Each row comes from the steps of one path. Every step used is in the known rows, and no mark comes twice. Write the path behind each row, first mark first.
In the rows, zero is written as 128.
Known rows
zudev vugur miziz bubiz fesa legut palev: [143 135 106  99 151 103 121 113 130 155  63  63 172  90 185 136  74 118
 133 150  88 111 100 124]
fesa bubiz miziz vugur zudev: [156  52 108 104 179 123 105 145 141 108  88  76 116 175 178 128 153 104
 151 136 106 117 137 158]
zudev vugur miziz bubiz fesa: [153  84  95 108 124 101 133 133 102 152  73 115 141  91 196 123  79 132
 123 149 109 100 103 146]
dugi vugur zudev: [146  27 100 137 129  84 149 107 136 134  67 106  88 142 175  99 126 125
 117 122 105 146  83 156]
bubiz fesa legut vugur miziz: [123  45 114 114 129  82  79  66 130 150 137 101 148  85 180 130  89  97
 100 123 126 123 131  96]
tetud tadabo palev zudev vugur miziz: [163 147 147  86  84  99 135 102 159 164  83  91 154 111  33  83 137 102
 127 136  64  77 124  83]
fesa dugi: [114 133 146 133 145  91 169 111 160 115 133 143 173 118 156 123 152 112
 113 134 163 125 117 138]
zudev vugur miziz: [150  81 109  90 142  87 134 120 116 162  58  92 137  67 145 117 119 135
 121 136 119 106 137 141]
tetud tadabo palev zudev vugur: [152 160 148 101  88 115 130 105 161 146 109  98 132 142  58  91 129 107
 114 143  61  99 130  78]
dugi fesa legut palev zudev: [116 196 123 112 117 108 113  67 138 148 132  56  93 161 110  83 111  98
 143 138  77 170 115 128]
fesa dugi vugur zudev: [130  42 123 143 145  51 188  92 165 120  78 122 136 131 197  97 151 110
 102 130 142 142  77 162]
bubiz fesa dugi vugur: [110  64 110 157 129  74 158  85 135 122 143 140 129 108 225 130  93  96
  84 138 147 142 115 124]
legut vugur miziz: [138  32 119  97 127  91 135 109 141 157  74  90 126  97 133 118 120 109
 148 113 123 116 125 125]
dugi vugur miziz: [142  35 105 111 126  83 157 109 116 151  58  97 127  98 138 116 125 119
 148 118 106 121 115 139]
miziz vugur: [131  60 119 142 113 113 144 140 139 124  99  95 136 173 155 140 112 113
 136 140 119 141 140 139]
tadabo palev: [140 168 129 129 115 147 172 140 143 124 107  78 149 135 100 133 124 153
 130 144  96 154 112  94]
bubiz miziz vugur zudev: [166  53 107 153 139  89 138 134 146 128  83 121 122 149 151 126 135  94
 146 133 118  87 118 158]
fesa legut vugur: [114  57 132 107 154  94  99  82 148 129 121  85 143 138 169 130 128 114
 120 123 114 144 136 107]
tetud tadabo: [126 124 161 117 109 117  97 104 142 118 147 149 151 123 106 119 133  85
 126 105 103  69 135  86]
vugur zudev: [149 101 122 135 124 108 127 119 145 133 103 128 114 134 136  98 141 129
 109 125 129 126  84 150]
dugi fesa legut: [109 120 119 115 127  94 108  66  99 119 145  89 116 139 184  99 117 118
 121 126 100 157 123 126]
bubiz fesa: [123 120 111 149 109 128 101 110 114 132 169 146 112 110 167 136  82 113
  93 134 136 128 130 111]
vugur miziz bubiz fesa legut palev tadabo: [134 165 138 127 101 116 107  93 144 132 113  87 196 100 113 118  85  89
 163 144 103  97  71 124]
miziz bubiz: [135 138 126 131 124 148 151 160 124 112 109 140 148 174 156 128 121 138
 160 140 108 118  82 149]
bubiz fesa legut: [116 122 120 140 129 112  75  81 119 126 181 131 150 112 178 138  96 112
  84 134 130 134 132  98]
zudev vugur miziz bubiz fesa legut: [146  84 103 101 141  89 111 108 106 147  82 104 172  93 203 125  91 131
 115 150 106 102 107 137]

Write each row's path
[138 128 121  88 194 150  93 142 120 110 129 101 119 133 149 140 156 115
 158 129 112 107 159 133]
fesa bubiz miziz
[139 135 123 108 125  93 107  88 135 143  78  56 173  80 157 117  69 100
 140 158  90 106  96 132]
zudev vugur miziz bubiz fesa legut palev tadabo
[120 136 125 155 119 118 160 130 137 105 150 168 171 150 215 131  99 110
 117 149 144 117  77 141]
miziz bubiz fesa dugi
[151 119 123 110 117 124 155 151 121 138  74 131 177 126 120 118 133 131
 174 130 114  90  78 152]
vugur miziz bubiz
[148 114 109 127 102 124 133 136 110 141 107 145 164 111 152 123  96 119
 147 135 121  92  80 138]
vugur miziz bubiz fesa
[137 181 109 125 128 129 105 114 144 147 118  94 133 166 163 119  73 113
 125 169  79 137  93 132]
miziz bubiz fesa legut palev zudev vugur
[117 192 143 115 163 128 110 101 164 132 118  61 170 126 113 145 123 111
 138 130 102 143 125 101]
fesa legut palev
[138 117 123 132 113  98 164 124 134 131 110 157 196 104 173 120 113 108
 136 139 146  89  73 145]
vugur miziz bubiz fesa dugi
[138  39  96 122 125  86 135  99 106 136  81 108 163 123 197 123  97 116
 142 133  92 117  80 135]
dugi vugur miziz bubiz fesa legut
[150 186 126  87 144 108 125 112 164 169  57  58 169 140  86 103 126 116
 162 158  75 121  96 143]
fesa legut palev zudev vugur miziz bubiz
[146  38  89 129 109  98 156 122 103 141  72 120 131 121 189 122  85 117
 150 132  96 113  79 144]
dugi vugur miziz bubiz fesa
[162 113 110  90 111  86 124 113 132 187  74 113 107 108  71  79 137 125
 126 151 114 113 132 161]
palev zudev vugur miziz
[111 125 129 154 124  95 138  96 142 121 173 160 153 101 193 131 103  99
  81 139 168 128 120 119]
bubiz fesa dugi
[139 167 106  84 123  91 133  82 125 162  64  38 118 148 141  74  99 109
 163 152  56 144  89 154]
dugi fesa legut palev zudev vugur miziz bubiz
[140  35 104 115 109 107 134 122 127 146  88 113 131 121 185 123  80 105
 149 128 113 108  90 128]
legut vugur miziz bubiz fesa
[119  74 114 132 129 120 103 107 127 115 143 121 146 166 225 136  79 111
 123 141 105 132  91 115]
miziz bubiz fesa legut vugur
[133  50 128  91 146  91 121 100 143 136  78  87 182 136 163 120 131 116
 157 125 103 113  96 127]
fesa legut vugur miziz bubiz
[113  64 126 137 148  68 190 100 151 118  99 122 148 125 192 120 140 110
 117 132 141 142 112 144]
fesa dugi vugur
[132  57 122 121 139  65 213 118 146 124  54 124 187 123 186 113 144 112
 155 135 129 112  72 163]
fesa dugi vugur miziz bubiz
[134  59 105 163 120  84 176 114 143 109 104 152 140 160 249 107 100 108
 107 145 127 129  40 162]
miziz bubiz fesa dugi vugur zudev
[124  51 108 142 123  58 161  81 132 140 115 134 153  76 201 123 101  93
  96 131 151 121 109 129]
bubiz fesa dugi vugur miziz
[147 110  99 119 113  99 139  98 142 165  70  81 141 145 126 107  92  97
 162 146  70 127  74 139]
dugi vugur miziz bubiz fesa legut palev zudev
[143  48  93 103 153 105 114 112 107 107  96  56  65 179 221  93 126  98
 149 132  86 144 126 166]
dugi fesa bubiz miziz vugur zudev
[142  88 108 112 136  74 163 120 125 142  75 126 175  84 216 119  98 121
 112 154 134  97  96 153]
zudev vugur miziz bubiz fesa dugi
[141 163 109 107 128  94  83  73 147 181 113  71 136  85 113 113  83  97
 102 152 101 127 131 111]
bubiz fesa legut palev zudev vugur miziz
